Each row was made from one path, in order. Every step used is in the known rows, and no mark comes twice. Write each row's path.
In the rows, zero is written as 128.
Known rows:
milep/dozivo/zodu: [121 145 162 140 182 146 145 138 132 125  98 155  96 127 129 145 116 129
 142 133 137 134 121  95 125 113 111 145 155 129 170 126 122 153 157 171
 133 138 151 122 124 118 158 156 146]
lomiv/nuzu/talu/vopidu: [137  97 144 121 173 111 126 115 138 140 103 139  81 101 134 125 162  98
 120 142 162 144  92 131 142 105 106 142 117 155 144 124  89 122 139 129
 129 127 108 101 124  70 126 152 143]
zodu/dozivo: [146 122 149 140 140 144 156 142 137 127 108 142 102 134 137 128 129 133
 119 162 144 144 138 109 132 113 133 134 139 149 144 123 129 115 144  60
 136 137 118 109 122  98 136 145 157]
nuzu/talu: [124  79 142 104 105 135 148 122 141 138  98 131 122 109 151 142 153 122
 153 178 147 137 119 137 137 101 111 124 132 142 149 118 125 111 150 101
 140 125 126 108 123  83 138 147 141]
nuzu/zodu/dozivo/milep: [166 134 157 139 134 149 148 152 131 109 109 142  83 127 158 135 116 110
 123 144 148 145 121  94 153 105 149 103 163 149 154 132 132  69 160 102
 141 127 134  89 117 111 126 165 155]
talu/nuzu: [123 132 118 129 160 122 169 113 125 139 142 146 105 113 140 125 137 138
 115 134 141 139 113 111 122 122 116 145 134 121  96 123 124 121 130 121
 135 129 109 109 118  82 127 153 148]
vifom/vopidu/nuvof/mizan/kinol/koseb: [108   4 118 100  94 127 137 120 126 155 110  98 111  75 140 128 202 160
 140 112 159 133 139 100 143  96 147 147 138 109  96 134 102  73 146  94
 123 139  94 148 126 101 151 164 124]
koseb/kinol: [108 125 133 126 111 125 154 123 137 133 119 124 127 131 140 129 144 129
 161 144 138 148 136 143 117 102 126 154  96 141 133 137 108 119 147 122
 142 108 114 104 125 104 148 145 128]
vifom/vopidu/kinol: [ 76  98 142 108 172 109 131 147 123 127 111 110  98 133 146 134 136 138
 140 124 106 152 125 129 122 120 144 162 151 130 136 133  77 125 158  95
 138 124 113  91 116 111 145 155 139]
tefep/talu/vopidu/kinol/mizan: [ 71  51 122 102 168  70 121 129 137 153 116 134 105 104 158  80 154 109
 116  93 173 136 128 134 132 105 128 136 172 154 139 147  91 170 177 141
 140 113 122  65 123 103 124 157 142]
tefep/vifom: [139 102 143 141 146 139 119 111 124 133 102 129 150 142 146 113 148 131
 108 122 145 145 134 113 142 121 130 123 140 130 116 142 121 119 147 155
 130 128 136  89 107  97 122 150 150]
nuzu/zodu/dozivo: [157 129 158 146 168 172 144 153 138 126 107 149 102 122 135 130 120 121
 130 136 131 141 131 102 135 109 168  95 175 151 136 132 140 108 159  75
 135 141 125 111 118 113 133 157 160]
milep/dozivo: [122 117 151 135 159 154 156 125 122 117 114 148  92 140 138 129 130 134
 145 155 142 128 127 106 137 113 116 159 135 132 163 120 124 129 135 169
 140 119 141 117 120 115 148 146 143]
mizan/nuvof/vopidu: [174 114 136 111 140  92 139 137 147 145 118 112 113 133 152 121 170 124
 123 120 138 134 112 134 155 118 135 130 137 144 121 133 113 117 162 139
 117 125 107  79 121 105 139 121 135]
vopidu/kinol: [ 63 106 134 117 165 110 175 129 121 136 115 126 119 131 145 111 144 125
 140 139 134 154 131 119 123 119 134 148 139 139 141 125 113 119 149 127
 152 124 121  99 116 101 143 135 138]
nuzu/lomiv: [126 150 134 125  77 139 136 116 131 145 105 136 116 118 130 132 151 116
 147 158 146 144 138 114 137  99 107 139 132 125 110 115 123 116 142 111
 143 115 111 110 111  81 135 155 140]
kinol/koseb: [145  66 128 138 149 138 130 126 120 133 107 140 115  81 148 130 154 136
 134 142 150 147 127 116 152 114 121 110 129 136 109 132 116 112 144  85
 130 126 147 160 107 102 137 124 136]
vifom/vopidu/nuvof/mizan/kinol: [100  46 125  95  85 117 147 119 137 158 113  96 119 119 137 124 184 159
 142 108 149 128 134 106 124  94 147 170 140 110 108 131 107  81 141 115
 131 137  80  87 136 108 153 184 128]
mizan/nuvof/vopidu/kinol: [ 93 106 128  99 175  69 169 141 134 142 119 101 109 142 151 101 169 118
 127 117 126 145 122 139 145 123 145 142 146 146 135 132 107 119 170 150
 130 125 103  78 122 100 139 119 132]
tefep/talu: [114 100 135 120 132 107 146 127 146 139 119 143 141 114 152 116 143 131
 131 126 144 134 124 123 143  97 126 122 136 137  94 142 111 127 140  96
 141 134 126 111 129  98 143 148 150]
mizan/kinol: [114 118 138 133 131 144 175 120 117 133 125 125 140 134 150 109 153 125
 142 142 157 127 131 102 124 108 135 141 124 145 122 125 152 106 146 105
 141 119 116 110 131  94 148 140 135]
talu/nuzu/lomiv/vopidu: [128 179 133 110 135 118 136 115 120 152 134 141  80  98 115 120 147 133
 108 158 177 142 121 115 126 105  98 178 134 118 102 114 122 131 136 124
 136 122  84 107 113  65 123 177 137]
mizan/kinol/vopidu/vifom: [137  93 151 125 171 140 147 159 116 144 109 119 117 133 157 112 153 117
 135 107 179 126 133  91 134 112 141 133 144 125 139 127 107  84 176 157
 148 122 132  92 133 122 133 137 136]
mizan/nuvof/vopidu/talu: [144  92 127  90 114  77 139 138 147 148 147 107 115 117 161 111 181 127
 134 103 139 126 111 151 166 112 138 130 147 140 144 126 126 112 162 130
 130 130 106  91 120  97 131 127 139]
kinol/mizan: [139  83 125 124 109 134 118 115 139 156 110 142 140  93 155 126 135 130
 137 133 153 133 122 112 130 117 125 128 144 124 145 121 119 144 160 133
 131 109 139  62 114 112 135 162 141]
koseb/kinol/mizan/nuvof: [125  96 115 117  67 144 160 114 157 158 121 104 142 115 151 121 168 128
 161 129 172 133 125 141 114 110 124 157 120 125 137 124 127 138 169 148
 126  97 113  56 126  99 146 165 121]
lomiv/vopidu/talu: [132  85 150  95 133 108 116 136 129 141 145 133 100 107 142 111 150 142
 124 125 172 137 117 135 141 105 122 156 136 149 166 130 124 118 147 115
 153 130 116  93 115 103 132 157 141]
vopidu/nuvof: [110 108 130 116  91 135 166 112 145 143 113 128 110 124 144 116 165 143
 129 119 146 156 117 102 132 103 116 153 143 126 117 114 118 110 131 121
 138 131 121  76 125 116 144 160 138]
koseb/kinol/vopidu: [126 129 141 121 115 116 112 135 129 134 118 126  89 120 144 147 144 115
 163 140 161 146 129 139 119 106 133 149 108 140 136 127  96 134 153 154
 148 107 109 100 120 136 153 143 131]
dozivo/zodu: [147 137 148 135 155 123 134 138 142 145  95 145 125 113 136 144 121 128
 132 123 131 148 118 109 120 116 121 115 156 133 132 139 119 141 160 115
 137 143 144 103 122 115 150 151 148]
vifom/vopidu/talu: [128  76 141  97 110 115 107 145 134 131 138 117 106 109 150 145 147 149
 145 112 118 133 116 138 140 108 131 145 149 134 146 128  95 118 152  71
 137 132 114 100 116 107 131 166 150]
nuzu/lomiv/vopidu/talu/tefep: [116 110 135  77  85 109 132 118 120 139 156 126 132 106 130 109 160 115
 146 139 196 139 126 147 149  87  87 143 136 163 148  95 134 102 141  94
 147 123 102  96 109  89 142 188 127]
kinol/vopidu: [155 114 144 126 142 130 108 134 124 137 112 141  96 116 151 145 139 119
 136 135 163 139 118 114 135 118 131 123 136 135 121 120 109 128 150 147
 148 123 128  94 114 138 147 137 144]
mizan/kinol/vopidu: [129 110 147 130 133 138 146 124 109 136 123 125 111 127 154 126 161 117
 146 136 181 122 127  97 128 116 141 134 133 139 116 123 139 117 150 138
 146 120 112 109 127 128 154 130 136]
mizan/nuvof: [153 114 137 131 119 150 171 121 143 143 122 114 131 131 153 122 174 130
 131 120 160 137 115 119 135 120 117 129 136 131 106 117 142 105 146 115
 129 128 118  87 122  99 142 141 134]
zodu/dozivo/milep: [164 125 149 134  94 116 169 142 128 111 109 137  82 137 157 133 128 125
 110 168 157 148 131 105 152 110 116 143 130 152 159 121 124  71 146  98
 141 123 127  97 117 103 127 148 155]
kinol/mizan/nuvof/vopidu: [170  85 125 108 114  93 114 127 154 164 116 117 126 103 158 119 167 124
 125 116 152 123 114 130 151 122 137 132 152 131 143 129 113 143 175 159
 111 110 119  42 119 109 130 140 135]
tefep/talu/vopidu/nuvof: [112  77 132 109 124  93 146 123 151 144 113 129  93 121 153  92 176 132
 103  73 172 146 114 123 147  86 110 147 151 153  98 140  99 139 138 115
 130 138 114  71 134 110 128 161 139]
lomiv/vopidu/talu/nuzu/zodu: [113 122 137  94 195 121 124 135 124 139 176 145  79  86 133 108 135 139
 113  96 156 131  91 119 136 111 145 130 170 125 131 138 137 119 154 135
 150 143 104  99 114  88 116 181 151]

Write each row's path:
[ 89  62 138 111 133 132 122 126 134 152 103  78 141 129 160 108 178 134
 117  94 145 139 129 117 130 138 145 156 180  99 132 131  96 151 189 171
 110 116 118  36 110 100 122 185 139] | tefep/vifom/vopidu/kinol/mizan/nuvof
[136  82 120 100 130  85 120 165 162 170 106  96 139 119 155 102 154 123
 142  99 149 135 132 155 143 110 143 157 138 117 170 139  68 112 203 185
 115  95 120  35 130  99 118 150 125] | koseb/kinol/mizan/nuvof/vopidu/vifom
[110 110 139 114  83 144 167 114 122 146 119 118  91 124 153 114 187 128
 139 115 185 134 123  82 124 102 134 154 139 127 112 113 134 115 141 147
 145 128 109  81 135 136 155 153 131] | mizan/kinol/vopidu/nuvof
[ 74  71 124 110 143 110 146 118 128 148 110 130 124 107 150 108 147 124
 140 137 150 143 133 115 115 122 137 144 160 131 158 123 113 144 165 148
 144 107 137  64 113 107 137 155 138] | vopidu/kinol/mizan
[132  85 135 100 112 117 111 132 123 138 138 137  93  99 155 139 161 120
 148 112 165 132 116 125 149 110 133 115 147 134 145 117 117 119 151 132
 159 130 123 106 112 132 138 143 148] | kinol/vopidu/talu
[113 109 130  96 167 130 120 144 127 130 167 130  85  92 145 143 131 142
 132  82 106 127  95 124 132 113 155 120 183 114 115 136 106 121 155  95
 130 142 100 110 113  91 114 191 158] | vifom/vopidu/talu/nuzu/zodu
[ 89  84 120  99 164  49 114 135 130 153 111 128 109 101 152 108 139 117
 130 136 127 143 131 130 135 120 152 149 162 138 173 137  81 158 180 166
 134 104 124  55 112 108 133 139 137] | nuvof/vopidu/kinol/mizan
[150  89 150 123 177 133 106 167 129 145  96 133 106 117 154 130 130 120
 128 103 163 145 124 110 138 121 132 122 146 124 140 121  74  94 172 157
 148 127 146  81 119 132 125 143 147] | kinol/vopidu/vifom
[106  96 119 123  91 125 125 117 145 152 117 130 134 107 148 128 133 128
 163 143 152 139 135 136 116 105 130 160 116 133 153 131 107 151 164 144
 135  91 124  71 120 111 141 163 128] | koseb/kinol/mizan
[124  13 115 124 136 127 144 114 113 152 116 129 142  79 140 116 183 132
 142 141 180 122 148 109 142 109 147 105 117 130 107 145 141  72 144 106
 143 128 111 178 117  86 151 130 126] | nuvof/mizan/kinol/koseb
[121  67 113  77  55  61 123 131 159 162 148  99 132 101 156 110 179 125
 158 107 151 120 124 171 152 101 139 153 130 129 178 132 109 141 184 156
 125  98  99  61 123  95 132 149 125] | koseb/kinol/mizan/nuvof/vopidu/talu
[ 84  54 136 112 185 111 125 151 106 127 103 111  87  93 150 139 154 142
 137 130 119 157 134 119 138 118 139 140 147 128 125 138  76 123 161  77
 127 127 131 147 106 103 138 139 134] | vifom/vopidu/kinol/koseb
[173  67 134 107 155  93 117 161 161 172 100 107 141 108 159 105 155 125
 115  93 151 128 118 127 156 123 136 129 167 112 162 131  84 112 199 170
 110 114 140  30 125 104 110 142 141] | kinol/mizan/nuvof/vopidu/vifom
[157  78 144 129 201 117 115 164 131 138  98 129 102 133 150  99 136 115
 105  79 158 150 127 125 144 114 118 133 145 151 152 149  83  92 172 136
 131 129 138  69 119 106 107 135 143] | talu/vopidu/vifom
[141 151 138 140 194 160 168 144 132 129 138 158  83 112 127 126 119 129
 110 127 132 138 118  94 130 118 159 104 177 134 112 128 137 116 155  90
 132 147 107 113 122  87 121 172 165] | talu/nuzu/zodu/dozivo
[ 88  51 117 105  84 124 175  98 140 162 120 114 136 119 138 100 195 143
 138 120 175 129 139  98 125  96 143 147 131 119 109 126 140  65 128 139
 149 135  91  97 135 101 154 167 124] | vopidu/nuvof/mizan/kinol
[118  60 123 118 123 118 155 109 126 152 122 126 150 123 139 115 166 129
 142 141 167 117 144 109 122 108 151 129 119 136 118 138 145  76 143 135
 151 127  92 128 127  93 149 146 131] | nuvof/mizan/kinol
[117  82 141  99 103 122 146 124 109 137 151 123 110 115 161 119 177 120
 153 117 184 115 125 110 142 106 145 131 139 139 142 116 147 115 152 132
 162 124 108 115 124 121 145 139 138] | mizan/kinol/vopidu/talu
[137  40 138 109 167 120 117 153 123 163 103 119 130 119 146 113 161 121
 138 112 190 121 144 102 137 115 158 118 141 118 135 132 101  56 172 180
 153 131 110 106 129 121 135 148 137] | nuvof/mizan/kinol/vopidu/vifom
[137 143 138 128 163 110 175 146 141 116 143 155  77 112 158 120 119 120
  99 125 152 131 109  94 158  99 141 103 176 131  99 135 125  83 146 101
 142 138 111 118 129  77 112 186 168] | tefep/talu/nuzu/zodu/dozivo/milep
[120 123 148  85  77 113 105 127 126 147 134 130  89  99 125 111 167 127
 138 144 177 137 130 135 149  90 103 162 137 130 155 119 126 118 143  99
 156 121 103 100 108  77 129 171 137] | nuzu/lomiv/vopidu/talu
[119  45 126  92  93 111 108 123 155 156 103 109 104 111 133 143 163 162
 136 105 133 145 123 121 125 102 138 158 148 105 115 129  79  90 134 121
 130 141  96  82 123 122 143 185 136] | vifom/vopidu/nuvof/mizan
[ 99  37 136 106  99 121 121 107 133 155 102  88 141 139 139 106 194 154
 121  91 154 134 147  97 135 102 156 160 149 104 100 140 102  86 146 162
 128 141  88  84 127  98 136 197 136] | tefep/vifom/vopidu/nuvof/mizan/kinol
[122 109 146 117 138 134 162 113 148 146 104 142 115  95 133 138 161 114
 140 170 145 144  94 118 139 110 114 138 116 123 129 114 100 108 125 116
 136 128 114 116 126  67 138 168 150] | lomiv/nuzu/talu
[ 75  58 127 122 180 110 162 133 109 133 111 128 111  89 149 114 160 128
 137 139 141 156 134 114 142 115 133 123 136 141 125 136 111 111 155  99
 140 128 139 157 106  99 142 121 130] | vopidu/kinol/koseb
[115  61 135  92  93 123 141 117 145 142  94 119  75 115 150 114 185 123
 123 128 175 149 111 137 141  87 101 150 143 158 152 121 114 118 152 122
 129 133 110  71 129  92 133 153 131] | nuzu/talu/vopidu/nuvof
[128  51 137 106 131 118 102 116 109 128 151 122 154 120 158 118 154 104
 130  90 191 135 125 127 163 116 124  87 153 161 130 105 120 112 151 168
 146 138 129  84 104 133 139 163 143] | kinol/vopidu/talu/tefep/vifom
[151  92 141 114 192  74 109 175 142 144  97 128 115 122 148 113 122 125
 116 108 118 145 130 129 159 114 139 129 145 133 158 144  63  91 178 142
 127 128 137  78 120 107 112 126 147] | nuvof/vopidu/vifom
[127  55 131  99 123 137 164 116 137 132 122 126 153 116 152 136 147 106
 158 171 169 134 114 147 136  96  96 106 134 177 141  97 133  97 141  95
 140 129 117  97 122  91 157 159 132] | nuzu/talu/tefep
[114  49 115 101  83 112 142 104 155 165 107 128 125 108 132 120 180 148
 136 111 158 146 127 110 131 103 132 137 141 116 117 124 112  86 127 141
 149 140 103  81 122 113 147 171 132] | vopidu/nuvof/mizan
[126  57 130  92 116 112 127 137 127 122 161 112 135 118 154 140 135 131
 149 108 138 132 112 149 143 104 118 121 145 164 138 106 101 105 143  65
 128 134 114  91 116 118 149 178 138] | vifom/vopidu/talu/tefep
[ 84  33 134 123 203 116 124 135  93 116 118  96 148 114 152 115 155 125
 117 105 144 157 140 123 152 125 132 112 156 154 107 127  79 109 164 113
 113 137 135 135  98 106 139 161 131] | talu/tefep/vifom/vopidu/kinol/koseb
[ 82  68 135 101 148 107 118 139 130 147 108 113 111 107 153 133 136 140
 142 125 125 144 127 124 116 121 140 161 163 120 157 125  76 152 176 114
 126 109 124  57 112 114 136 174 138] | vifom/vopidu/kinol/mizan
[141 156 147 150 196 159 137 119 143 138 123 153 109  94 130 126 131 110
 136 106 120 146  88  89 131 117 152 109 144 119 104 133 107 115 133 133
 130 131 133 101 118 102 134 172 150] | lomiv/nuzu/zodu
[118  76 142 113 125 134 126 116 132 124 118  94 149 140 149 116 155 138
 113  84 141 156 119 114 140 106 113 144 163 140  97 110  87 111 137 131
 106 139 119  42 117 121 144 201 134] | talu/tefep/vifom/vopidu/nuvof
[149  82 125 124  97 157 152 111 151 161 115 117 143 109 157 118 166 128
 135 120 174 126 112 116 131 123 120 127 152 118 126 114 142 132 167 131
 122 114 127  53 121 104 135 158 133] | kinol/mizan/nuvof
[134  57 121  84 134  51 123 134 128 131 164 126 142 109 153 113 139 111
 137 115 143 131 117 159 161 101 127 108 144 184 150 111 109 108 145 110
 134 128 114  88 114 112 145 143 137] | nuvof/vopidu/talu/tefep
[127  44 150 100 136 138 109 125 129 122 105 100 160 130 155 146 148 120
 135 147 147 139 124 151 147 106 112 120 152 160 130 112  95 105 159 118
 113 134 116  79 116  91 142 184 142] | nuzu/talu/tefep/vifom/vopidu
[134 122 129 108 126 108 172 143 122 114 167 147  61 104 155 124 130 124
 107 127 152 134 107 102 158 105 140 107 176 127 152 123 146  66 153 107
 153 139 108 112 116  82 105 180 165] | vopidu/talu/nuzu/zodu/dozivo/milep
[ 99 135 126  95  91 107 105 113 114 140 143 111 109 108 132 128 168 141
 112 109 128 134 129 119 155 107 116 162 163  88  98 123  95 132 152 128
 129 134  87 113 103  51  93 199 157] | tefep/vifom/vopidu/talu/nuzu/lomiv
[116  39 131 106 100 113  81 114 146 156  91 100 126 124 136 128 177 159
 106  87 135 151 135 112 144 110 150 150 156  97 103 140  74  98 143 161
 125 145 101  69 114 113 128 197 143] | tefep/vifom/vopidu/nuvof/mizan
[111  35 115 106 113 104 150 105 130 158 119 113 107 123 139  86 198 126
 118  90 195 130 136 111 131  91 137 153 134 149 117 137 130  89 143 150
 144 136  82  80 131 106 138 157 121] | talu/vopidu/nuvof/mizan/kinol
[ 80  92 148 121 184 107 112 136 113 123  98 100 115 146 148 119 145 139
 115 115 108 156 136 118 134 129 145 154 155 120 128 145  76 133 166 146
 130 129 122  85 108 103 122 165 149] | tefep/vifom/vopidu/kinol
[100 177 125  96  89 121 157 106 133 160 129 129  67  96 114 106 172 145
  99 133 184 153 113  97 129  94  92 200 148 100  93 105 117 125 128 141
 135 128  82  78 119  73 125 201 131] | talu/nuzu/lomiv/vopidu/nuvof
[ 88  91 131 120 197  89 143 134 114 128 112 126  82 139 146  98 151 113
 118 103 154 153 131 133 128 117 127 148 142 166 149 144 102 131 156 132
 143 124 115  91 114 106 130 126 131] | talu/vopidu/kinol
[ 76  73 146 115 200 111 134 132 107 115 121  94 156 155 151 112 136 121
 119  99 134 154 134 128 133 125 130 136 160 157 117 124  80 116 155 135
 118 132 117  69 107 112 142 181 135] | talu/tefep/vifom/vopidu/kinol
[124 106 140 110  96 130 133 122 136 145 108 130  82 111 147 133 169 133
 131 106 171 149 114  98 139 105 125 146 153 123 115 107 106 122 138 155
 142 132 123  68 122 147 148 157 136] | kinol/vopidu/nuvof
[110  11 127 100 123 121 138 113 125 164 118 114 106  77 130  93 205 154
 120 128 215 137 136  99 143  94 141 157 129 128 117 139 131  72 141 124
 143 139 102 141 125 100 153 162 116] | lomiv/vopidu/nuvof/mizan/kinol/koseb
